Each row comes from the steps of one walk. Every step used is in the known rows, and no mark comes twice. Write the walk behind each row, first mark first.
(in the rows, 128 means zero)
Known rows:
H/Q/S/F: [129 114 146 165  94 149 105 134 155 137 143 143 135 156 115 143 105 144
 111 149 150  58 100 141 169 150 117 141 137 136 121 159 158 150 119 130
 101 100 101]
C/Y/S/F: [137 118 117 191 126 183 157 114 153 123 152 126 149 157  97 136 120 145
 137 139 131  76 128 135 163 166  81 120 126 133 138 155 132 125  96  91
 116 161 117]
F/S/N/W: [137 117 115 207 140 162 182 123 151 137 131 121 129 154 115 164  87 165
 135 136 153  70 161 178 137 124 108 127 136 108 138 144 108 104 127 117
 146 106 153]
Z/S/T: [140 127 152 115 126 143 203 134 150 160  70 114 136 111 139 139  72 123
 121 119 107 124 114 159 165 148  93 121 124 129 134 138 106 104 130 136
 125 118 164]
W/F: [140 128 127 181 123 137 115 136 117 139  98 112 121 135 109 128 126 122
 119 144 127 127 125 112 120 133  89 137 120 114 137 137 136 141 132 121
 118 146 126]
F/W/N/S: [127 129 121 208 150 188 175 131 132 131 125 135 108 155  90 167  89 155
 118 132 161  86 149 140 137 125 112 139 144 116 131 131 155 141 129 110
 118 100 149]
Y/C: [128 142 125 105 135 121 135 121 129 118 132 134 138 121 121 147 137 124
 138 126 105 104 127 121 132 123 167 105 111 136 134 143 152 132 141  76
 128 165 132]
R/T/S/F/W/N: [132 115 144 203 147 178 177 103 131 164 151 136 116 142  94 142  90 149
 118 158 188 100 146 143 146 127 125 128 142 109 131 152 158 136  86  99
 103  61 156]
W/N/S: [121 125 113 177 147 171 158 139 146 124 132 158 128 144 101 158  95 146
 129 133 130  99 147 126 141 124  89 145 136 131 124 125 124 126 123 122
 127  81 146]
C/Y/S/Z: [131 131 116 186 135 173 152 128 142 138 145 130 151 149  98 142 124 142
 141 121 137  62 131 133 181 170  78 143 129 133 140 130 141 119 106 114
 128 156 131]
C/Y: [126 125 126 154 138 163 117 125 133 129 128 128 136 138 115 124 140 132
 137 128 136  94 138 124 139 153 115 131 128 138 133 115 131 125  97 104
 132 168 116]
H/Q: [121 121 150 161 117 136  98 136 131 136 122 141 133 135 122 132 129 136
 124 133 133  99 111 102 136 109 153 149 139 138 129 137 142 143 127 135
 125 112 111]
F/W/B/S/N: [145 118 144 245 122 173 190 135 126 151 119 113 109 157  96 165 119 148
 124 142 132  58 126 146 144 152 129 143 150  94 143 144 125 122 119 113
 133 156 145]
H/Q/S/Y: [123 116 159 161 100 139 103 142 148 137 168 152 127 170 128 148 123 140
 122 142 140  43 101 132 182 155 127 157 140 135 127 129 162 139 132 143
 117 115 103]
C/Y/S/F/L: [152 127 121 203 129 183 143 121 150 116 154 136 145 158 104 153 140 138
 140 132 153  67 127 128 164 127  84 119 136 125 141 150 140 115  79  94
 128 181 110]
F/W/N: [130 137 134 206 144 165 156 118 106 128 115 129 106 148  91 153 105 141
 111 126 171  90 135 136 125 129 132 147 141 121 134 138 152 137 125 121
 117 115 138]
B/S/Q/H: [143 118 157 174  97 155 142 156 148 141 168 126 126 129 116 143 105 132
 123 139 145  79 120 131 162  94 164 141 150 123 123 117 120 104 159 125
 101  91 114]
C/Y/S/T: [134 135 143 183 130 168 180 127 149 137 123 128 144 152 125 134 113 137
 134 133 125  77 127 135 173 140 103 126 128 136 142 139 130 113  92 129
 127 127 144]
N/S: [125 119 109 129 137 157 155 144 158 133 140 135 130 138 125 145 110 144
 135 136 114 123 148 136 139 126 103 118 130 121 124 114 134 135 134 116
 134 113 142]
N/W: [131 112 111 136 124 148 116 126 134 129 115 108 129 138 144 134 118 147
 122 133 143 102 156 149 125 119 111 147 130 121 125 142 140 121 125 124
 135 105 140]
C/Y/S/F/W/B: [143 123 126 252 118 200 171 124 140 133 119 112 136 173  81 155 117 146
 131 143 140  51 124 131 171 190  88 128 136 108 144 161 127 131 102  81
 120 180 125]
Z/S/N: [127 111 130 162 140 141 179 122 149 144 108 119 127 126 105 156  87 141
 132 114 121 112 123 165 157 164  73 120 133 133 129 136  99 114 131 115
 136 155 153]
H/Q/S: [125 123 154 153 108 135  96 146 136 134 142 141 130 149 129 136 119 137
 117 138 152  66 105 122 157 128 145 131 149 137 125 140 165 147 122 150
 111  85 110]
N/W/F/S/Y/C: [152 122 114 192 133 171 162 134 139 137 118 109 133 163 114 169 100 145
 136 150 117  41 155 143 147 133 104 142 108  96 149 151 150 112 152  71
 129 157 140]
R/T: [124 123 146 122 139 130 144 124 131 147 143 131 131 126 148 127 127 122
 138 143 131 139 136 117 134 104 140 103 134 131 132 118 131 144  91 125
 124  82 142]
L/F: [127 125 117 130 112 139 120 128 132 146 132 123 124 126 116 120 121 129
 126 134 127 121 126 117 128 178 101 146 133 129 128 164 141 140 145 111
 132 151 144]
B/S/N/W/F/L: [160 104 123 247 130 177 149 137 146 142 132 118 120 151 124 166 138 154
 127 145 149  50 147 154 131  77  87 155 143 100 142 155 147 100  94 113
 142 154 140]
B/S/T/R: [151 136 148 123 134 158 225 121 172 169 161 124 126 119 153 128 116 136
 121 144 113 107 122 154 125 116 178 150 128 115 133 137 158  99 113 140
 129  82 140]
B/S: [143 118 129 145 132 159 161 138 135 138 152 127 133 125 139 128 131 135
 135 139 114  88 125 132 125 102 147 128 143 122 136 135 132 100 121 119
 117 114 133]
N/W/B/S: [146 106 122 185 114 176 144 152 138 142  97 112 136 142 141 144 122 143
 127 148 110  58 145 132 140 126 114 159 147  98 134 149 117 100 119 124
 138  98 145]
F/W/B: [137 133 141 198 119 153 151 138 109 140  86 108 111 147 102 151 121 131
 117 136 140 101 124 126 141 163 134 136 141  95 138 135 129 141 139 120
 131 147 135]
L/F/W/B/S: [147 123 129 212 105 182 165 144 119 162 110 104 112 144  99 139 117 133
 122 147 128  73 122 117 132 191 123 157 156  96 145 178 151 132 145 104
 130 157 156]
S/Q: [126 135 154 146 102 133 122 134 140 140 124 127 133 131 111 136 128 136
 123 129 130 115 117 130 161 136 116 129 139 131 119 143 127 115 144 139
 115  85 115]
S/B: [128 117 134 121 105 131 150 130 148 122 111 131 132 139 126 145 127 142
 123 135 108 123 119 150 148 189 121 131 131 114 135 143 104 112 122 116
 131 116 119]
S/N/W/F: [131 103 117 225 122 146 124 121 140 140 106 103 114 156 104 155 112 157
 117 144 150  84 153 160 135 136  58 163 120 112 130 154 131 133 118 113
 141 154 143]
Z/S/F: [143 106 120 132 124 157 178 120 159 144 103 118 141 121 108 141  81 133
 124 128 113 117 117 161 153 179  66 121 122 125 127 154 102 117 137  95
 113 156 134]
C/Y/S/N: [125 120 124 224 141 166 158 118 147 122 154 129 137 162  95 147 129 154
 144 129 142  65 133 139 164 152  85 118 135 141 139 137 126 122  92 110
 137 164 135]

Write each row's walk:
[128 135 125 203 123 169 144 120 114 144 120 122 104 144  78 141 102 141
 112 133 168  88 131 121 122 184 105 167 146 122 134 177 165 153 143 106
 121 139 153] : L/F/W/N
[152 125 128 152 112 146 125 122 150 126 140 142 132 139 116 154 135 131
 125 130 148 118 121 142 140 112 102 139 123 113 129 153 132 123 105 110
 132 178 106] : S/F/L
[141 116 131 245 107 177 179 135 134 166 121 110 108 152  84 153 112 148
 122 148 136  58 123 132 142 198  96 164 153  97 142 182 139 136 137  99
 138 177 160] : L/F/W/B/S/N
[121 103 116 182 126 143 135 113 147 132 131 119 122 151 123 153 115 163
 122 132 149  90 154 173 140 130  89 154 127 125 123 149 124 123 115 121
 145 134 147] : S/N/W
[126 120 149 118 151 135 165 116 144 157 179 146 132 134 130 144 130 131
 148 151 127  95 138 125 166 135 167 110 122 121 137 120 163 128 104  80
 127 106 153] : R/T/S/Y/C
[153 135 144 190 109 181 215 128 152 188 123 101 106 138 111 138 105 137
 110 153 127  86 120 135 133 200 150 174 144  91 140 182 169 127 143 116
 135 126 161] : L/F/W/B/S/T/R
[134 123 127 157 108 139 186 135 150 113 128 125 139 151 124 152 120 145
 130 138 108 107 115 138 166 168 109 117 143 115 143 163 117 112 129 123
 125  89 135] : Y/S/B
[132 145 134 188 150 185 226 113 163 157 130 130 100 151 102 166  79 158
 106 138 159 104 149 163 135 140 141 157 132 111 127 132 174 139 130 130
 128  75 156] : F/W/N/S/T/R
[124 101 142 206 138 152 158 123 139 170 130 125 123 144 125 149 114 154
 130 157 156  95 160 144 157 139 110 138 146 103 131 138 121 122  82 119
 147  68 175] : R/T/S/N/W/B
[131 141 124 182 131 190 211 114 166 174 137 125  99 147  91 150  76 155
 107 143 157 101 145 148 133 191 114 179 135 113 129 169 192 149 142 116
 132  93 170] : L/F/W/N/S/T/R
[167 118 139 207 107 171 156 150 149 138 122 140 138 140 117 161 144 125
 130 147 111  69 111 120 152 128 111 148 143  90 138 154 102 102 104 108
 134 166 117] : W/B/S/F/L
[160 138 133 198 128 133  99 146 115 130 102 122 117 136 117 146 148 113
 124 133 149 119 124 106 124  93  94 134 128 106 144 136 151 133 117 124
 134 175 116] : W/F/L
[127 129 122 135 136 137 144 127 132 167 142 132 131 119 102 129 115 143
 121 125 163 107 135 149 162 168 117 158 129 108 129 131 155 110 134 129
 128 112 148] : T/S/Z
[127 126 136 130 124 155 191 142 172 150 115 139 132 138 136 146  91 140
 126 139 109 120 140 155 160 124 100 128 118 117 128 125 121 122 122 134
 133 100 158] : N/S/T
[131  96 118 167 138 156 174 123 156 144  97 104 129 133 116 161  83 156
 126 120 132  90 146 180 154 155  57 132 135 131 129 147 106 111 131 112
 143 137 163] : Z/S/N/W
[138 145 147  95 121 128 182 123 167 156 155 128 117 138 147 133 100 131
 104 140 146 111 118 173 157 157 157 131 124 125 122 134 179 131 119 166
 121  63 135] : Q/S/T/R
[147 119 139 188 118 161 160 155 128 143 110 129 135 134 129 139 134 124
 134 144  93  79 116 110 144 141 131 141 146 102 138 133 100 105 123 124
 133 123 135] : W/B/S
[126 120 145 127 151 137 150 121 128 163 155 132 127 120 141 120 123 132
 133 149 157 140 145 124 140 113 153 105 144 119 132 122 151 128  90 119
 122  55 156] : R/T/S
[125 106 127 219 115 146 136 128 144 138 101 119 124 156 109 163 117 156
 121 139 128  79 149 156 149 157  81 167 131 111 124 147  97 122 118 121
 159 141 149] : S/N/W/B
[141 111 110 184 120 156 106 133 123 138  87  94 122 143 126 135 116 142
 114 148 140 100 152 134 118 123  79 153 124 108 133 151 147 132 130 116
 127 125 139] : N/W/F
[126 124 123 210 134 131 178 119 145 120 157 132 131 154 109 155 115 151
 136 129 135  94 123 146 155 129  99 118 136 132 134 150 126 123 122 130
 132 118 149] : Y/S/N
[127 129 159 162  90 122 109 147 140 130 145 122 119 134 104 142 102 127
 115 128 162 121 122 131 168 113 149 142 136 131 114 110 111 133 176 132
 110  99 108] : S/Q/H
[146 112 122 235 124 147 115 126 138 133 110 114 112 155 111 170 130 151
 118 139 168  86 151 153 135 102  63 158 128 108 135 150 142 125 102 118
 153 173 137] : S/N/W/F/L
[139 117 122 238 132 166 182 137 146 139 104 120 131 162 108 174  90 156
 135 141 135  58 156 165 150 146 100 137 139  94 138 144  87 103 131 119
 153 117 154] : F/S/N/W/B
[126 110 150 132 142 139 161 119 142 164 182 144 124 140 135 130 126 135
 140 151 144 114 139 129 163 139 136 127 135 115 134 110 144 124  96 119
 128  83 151] : R/T/S/Y
[136  95 118 198 130 171 169 126 158 142 149 119 128 145 130 152 117 164
 130 142 133  55 149 171 133 108 108 151 141 118 131 151 132  96 106 121
 137 114 151] : B/S/N/W
[126 122 127 206 141 188 181 127 143 133 146 144 105 173  90 178  90 158
 124 135 150  67 144 148 158 155  90 160 135 113 133 119 152 135 137 106
 125 126 144] : F/W/N/S/Y
[130 131 136 107 117 127 139 132 149 120 176 148 129 160 125 161 125 133
 133 135 117  46 115 152 180 174 134 116 114 132 131 129 172 128 135  94
 116 157 121] : Q/S/Y/C
[129 112 130 127 119 136 156 127 143 143 123 131 127 132 117 133 120 149
 120 144 143 122 132 150 153 190 139 132 140 102 133 148 129  99 129 114
 129  83 139] : T/S/B
[153 138 150 232 109 151 140 160 130 143 116 108 120 147  82 152  82 126
 122 146 162  95 128 122 157 114 121 129 133 102 137 119 112 126 178 117
 103 101 115] : W/F/S/Q/H
[136 121 135 102 137 141 190 127 152 136 121 130 140 129 115 164 100 126
 145 117  84  76 114 144 177 182 110 119 112 133 139 131 128 105 157  68
 129 195 139] : Z/S/Y/C
[123 128 146 157 101 137  99 146 142 153 140 143 136 149 114 146 109 141
 114 132 157  51 105 141 183 156 122 161 140 134 127 137 173 146 128 152
 112  98 112] : H/Q/S/Z
[128 109 110 213 130 152 168 119 149 121 147 114 131 160 119 161 106 167
 130 134 147  77 146 161 155 114  85 131 139 126 133 163 132 116 123 126
 135 108 159] : Y/S/N/W
[143 116 135 134 130 155 181 130 157 134 178 145 139 142 131 154 139 135
 150 140  85  41 117 135 155 134 160 134 117 122 142 131 151  98 132  75
 123 174 129] : B/S/Y/C
[126 122 126 202 130 186 190 132 147 128 110 136 109 163  90 176  92 164
 114 139 148  85 144 157 150 173 102 142 145 106 135 139 134 130 128 104
 122  92 145] : F/W/N/S/B
